Each row comes from the steps of one walk. Every step used is in the known rows, and no mark comes twice. Write the walk behind each row, first mark first.
Known rows
nizog > tane: [-6.50 -0.24  1.83 -0.43 -1.54 -1.13 -3.32  1.05 -1.98 -0.48  2.61  1.68
  1.75  0.99  2.35  0.79 -3.30 -0.94  1.53  0.64]
liked > tubus: [-3.21  1.19 -0.31  0.75 -2.28 -0.92 -3.54  0.29 -1.87 -1.04  1.24  4.03
  1.21  1.14 -0.74  1.63 -3.74 -0.31 -2.15  0.54]
liked > tubus > nizog > maguke > durosu: [ 0.59  1.31  1.58  0.74 -0.33  1.27  3.16  1.24 -0.91 -2.51 -2.68  2.95
 -0.07  1.49 -3.30 -2.21 -2.92 -1.31 -4.20  2.18]
nizog > maguke > durosu: [-2.55  2.20  0.57  0.22 -1.11 -3.53 -1.04  1.09 -0.79 -3.25 -0.90  2.17
  0.45  1.19 -2.77 -3.00 -3.60 -1.05 -0.27  2.10]
liked > tubus > nizog: [-3.47 -0.84  0.53  0.38 -0.51  3.37 -0.56  0.75 -1.84  0.48  0.08  3.53
  1.89  1.70 -0.54  2.57 -3.62  0.71 -3.87  0.87]
liked > tubus > nizog > maguke: [-3.05  0.11  1.30  0.74 -0.13  2.78  0.30  1.00 -2.10 -1.13 -1.55  3.80
  0.01  1.91 -0.80 -0.13 -3.98 -0.50 -4.06  1.86]
nizog > maguke > durosu > tane: [-2.85  1.59  0.26  0.37 -2.78 -1.21 -1.01  0.99  0.03 -3.93 -1.78  2.80
  0.25  1.70 -5.15 -3.42 -3.63  1.41  1.49  1.87]
liked > tubus > nizog > tane: [-3.19 -1.19  3.07  0.00 -0.69  3.87  0.70  1.18 -2.24  0.23  0.99  2.42
  1.20  1.31  1.73  1.64 -2.81 -1.17 -2.39  0.67]
tubus > nizog > tane > durosu > zapum > liked: [ 0.57 -1.10  5.67 -1.79  1.10  4.47  0.97  3.20 -0.43  0.33 -0.09 -0.66
  4.65  0.84  4.09 -0.62 -0.88 -3.06  2.13  0.27]
tubus > nizog > maguke: [-6.59 -1.44  0.93 -0.20  0.89  2.00 -1.18  1.24 -1.66 -0.42 -0.97  2.84
  1.11  2.03 -0.10  0.08 -4.44  0.59 -1.98  2.12]
maguke > liked > tubus > nizog > tane: [-3.64 -0.78  1.19  0.39  0.87  4.90 -1.17  1.01 -1.21  1.00  0.83  3.39
  1.30  1.79  0.96  3.83 -4.18 -1.07 -2.43  0.49]
maguke > durosu > tane > nizog: [-1.96  0.93 -1.35 -0.34 -3.47 -2.71  1.52  0.84 -0.56 -3.65  0.62  1.98
  1.45  0.52 -4.30  0.21 -3.53  2.36  5.18  0.15]
liked > tubus > nizog > tane > durosu: [-0.57 -1.21  4.39 -0.20 -0.87  5.71  2.58  2.00 -1.19 -0.83 -1.11  1.79
  2.89  1.37  2.54 -0.91 -2.69 -1.96 -0.05  0.92]
tubus > nizog: [-6.53 -2.38  0.36 -0.54  0.84  2.29 -2.11  1.06 -1.38  0.96  0.79  2.77
  3.08  1.92  0.21  2.72 -4.21  1.25 -1.74  1.21]
zapum > liked > tubus: [ 0.16  2.41 -0.28  0.20 -3.09 -0.27 -3.58  0.79 -1.55 -2.20  0.55  3.31
  1.16 -0.20 -0.62  0.08 -2.35 -1.29 -1.17 -0.41]
maguke > durosu > tane > nizog > tubus: [-3.22  0.14 -2.12 -0.74 -2.63 -1.41  0.93  1.36 -0.31 -3.94  0.07  1.56
  2.58  1.63 -3.64  4.55 -4.93  2.76  6.66  0.26]
tubus > nizog > maguke > liked: [-6.79 -0.61 -0.70  0.16  2.60  3.22 -2.56  1.17 -0.78  0.37 -1.02  3.55
  1.45  2.59 -0.91  2.34 -6.10  0.81 -2.10  1.92]
zapum > liked > tubus > nizog > maguke > durosu: [ 3.70  2.49  1.84  0.11 -1.02  1.75  2.76  1.69 -0.67 -4.08 -3.26  2.58
 -0.02  0.01 -3.30 -3.51 -1.60 -2.32 -3.20  1.24]
zapum > liked > tubus > nizog: [-0.02  0.38  0.59 -0.35 -0.99  3.58 -0.89  1.27 -1.49 -0.85 -0.66  3.14
  1.96  0.14 -0.51  0.84 -2.17 -0.40 -3.13  0.01]
maguke > liked > tubus > nizog: [-3.73 -0.37 -1.17  0.68  1.16  4.54 -2.27  0.59 -0.67  0.87  0.00  4.45
  2.01  2.11 -1.22  4.57 -5.21  0.50 -3.84  0.65]
tubus > nizog > tane > durosu > rulaf: [-6.05 -2.77  4.15 -0.72  0.20  4.05  6.10  2.30 -0.52  1.25 -1.69  1.16
  3.76  1.58  2.74 -2.24 -3.94 -0.98  4.23  1.10]

Which walk is each row?
[-6.72 -2.52  2.88 -0.85  0.41  2.82 -0.47  1.42 -2.15  0.86  1.58  1.46
  2.37  1.42  2.62  1.61 -3.22 -0.29 -0.41  1.12] -> tubus > nizog > tane
[-5.20  1.17 -2.66  0.37 -1.71 -0.10 -2.29  0.71 -0.85 -2.80 -0.08  3.78
 -0.19  1.49 -2.88  1.55 -6.21  2.42  5.08  0.46] -> durosu > tane > nizog > maguke > liked
[ 4.22  3.11  4.91 -0.43 -2.10  1.53 -0.43  2.50 -0.78 -1.60  0.52  0.42
  2.83  0.40  3.12 -1.77 -0.32 -4.83  1.72 -0.53] -> nizog > tane > durosu > zapum > liked > tubus
[ 5.49  5.30  1.94  0.60 -1.46 -2.56  0.24  1.75 -0.47 -3.37 -0.69  1.35
 -0.08  0.43 -2.78 -3.07 -0.39 -4.05 -2.20  0.66] -> nizog > maguke > durosu > zapum > liked > tubus
[ 0.10  1.46  1.70  0.09 -0.85  3.50 -0.04  1.43 -1.66 -2.39 -2.37  3.27
  0.01  0.36 -0.69 -1.49 -2.51 -1.57 -3.14  0.82] -> zapum > liked > tubus > nizog > maguke
[-5.50 -0.14 -1.58 -0.39 -3.57 -0.87 -1.26  0.67 -1.69 -2.17  1.54  2.79
  1.49  0.82 -1.94  1.70 -4.45  3.47  5.12 -0.10] -> durosu > tane > nizog
[-6.28 -0.96 -2.34 -0.73 -2.68 -0.07 -2.08  1.22 -1.34 -2.30  1.15  2.53
  2.85  2.11 -1.17  6.53 -5.86  3.76  6.60 -0.16] -> durosu > tane > nizog > tubus
[-6.88 -0.50 -1.87 -0.80 -1.05 -2.32 -1.85  1.34 -2.16 -1.61  1.78  2.02
  3.00  1.85  1.56  7.44 -6.02  1.27  4.97  0.02] -> tane > nizog > tubus
[-1.39 -0.70  2.51  0.20  0.56  6.83  0.63  1.77 -0.11 -0.21 -1.08  2.67
  2.84  2.04  1.50  1.43 -4.40 -1.82 -0.27  0.69] -> maguke > liked > tubus > nizog > tane > durosu
[-3.07  2.74 -1.49  1.48 -0.57 -0.09 -4.33  0.46 -1.10 -1.70 -0.36  4.75
 -0.47  1.91 -1.72  1.24 -5.45 -1.05 -2.51  1.11] -> nizog > maguke > liked > tubus
[ 0.42  0.76  1.20  0.76 -1.91  3.59  2.82  1.20 -0.09 -3.41 -3.27  3.34
 -0.17  1.79 -5.85 -2.84 -3.01  1.35 -2.33  1.84] -> liked > tubus > nizog > maguke > durosu > tane
[ 0.77 -0.61  5.61 -0.20  0.33  4.91  2.59  2.38 -0.97  1.03  0.33  0.66
  3.37  2.23  3.11  0.57 -1.47 -3.11 -0.76  0.68] -> liked > tubus > nizog > tane > durosu > zapum
[-3.57 -0.39  3.45 -0.67 -1.77  0.85 -1.31  1.82 -1.08 -1.62  0.53  1.20
  3.25  1.08  3.25 -1.46 -3.73 -1.88  3.35  0.89] -> nizog > tane > durosu
[ 1.17  0.95  4.51 -0.53  0.37  3.61  0.44  2.22 -1.73  0.83  1.65  0.74
  1.98  0.58  2.50  1.45  0.07 -3.12 -2.06 -0.35] -> durosu > zapum > liked > tubus > nizog > tane
[-3.31  2.73 -0.38  0.35 -1.57 -6.12  7.43  1.36 -1.34 -3.07 -1.48  2.01
 -0.70  0.43 -2.68 -3.76 -4.43 -0.73  5.37  1.02] -> tane > nizog > maguke > durosu > rulaf
[ 1.49  1.84  2.69  0.00  0.84  2.89  0.06  1.97 -1.59 -0.41 -0.87  2.05
  0.68  1.25 -0.28 -0.17 -1.14 -2.42 -3.92  0.71] -> durosu > zapum > liked > tubus > nizog > maguke
[-4.80  0.78 -0.78  0.07 -3.28 -1.56 -0.44  0.91 -1.84 -3.42 -0.18  3.04
 -0.39  0.99 -2.18 -0.51 -4.66  2.28  5.04  0.66] -> durosu > tane > nizog > maguke
[ 0.14  0.12  3.17 -0.49 -1.26  4.31  0.30  1.75 -1.94 -1.15  0.27  1.84
  1.33 -0.27  1.78  0.20 -1.27 -2.30 -1.56 -0.26] -> zapum > liked > tubus > nizog > tane
[ 3.79  0.82  3.43 -0.52  0.19  4.56  0.96  2.52 -0.07 -0.20 -1.16  1.39
  4.08  1.20  1.04  0.01 -1.19 -2.09 -1.60  0.01] -> tane > durosu > zapum > liked > tubus > nizog
[ 1.62  1.74  2.83 -0.84  1.67  0.17  1.38  2.51 -0.07 -1.29 -1.34  0.38
  1.65  1.13 -1.77 -1.96 -0.83 -2.49 -1.86  1.29] -> tubus > nizog > maguke > durosu > zapum > liked
[-1.56  2.64  1.77  0.19  0.55 -4.22 -0.91  1.51 -0.56 -1.36  0.56  0.99
  0.99  2.18 -1.93 -1.51 -2.36 -1.94 -0.92  1.86] -> nizog > maguke > durosu > zapum
[ 1.96  1.81  2.72  0.77  1.35  0.65  3.19  1.66 -0.64 -0.79 -1.08  1.82
  0.65  2.30 -2.51 -1.02 -1.57 -2.10 -4.86  1.80] -> liked > tubus > nizog > maguke > durosu > zapum
[ 4.56  2.43  2.23 -0.25  0.40  1.38  1.98  1.90 -0.07 -0.60 -0.26  1.10
  2.46  0.77 -2.20  0.19 -0.08 -2.40 -3.68  0.15] -> maguke > durosu > zapum > liked > tubus > nizog
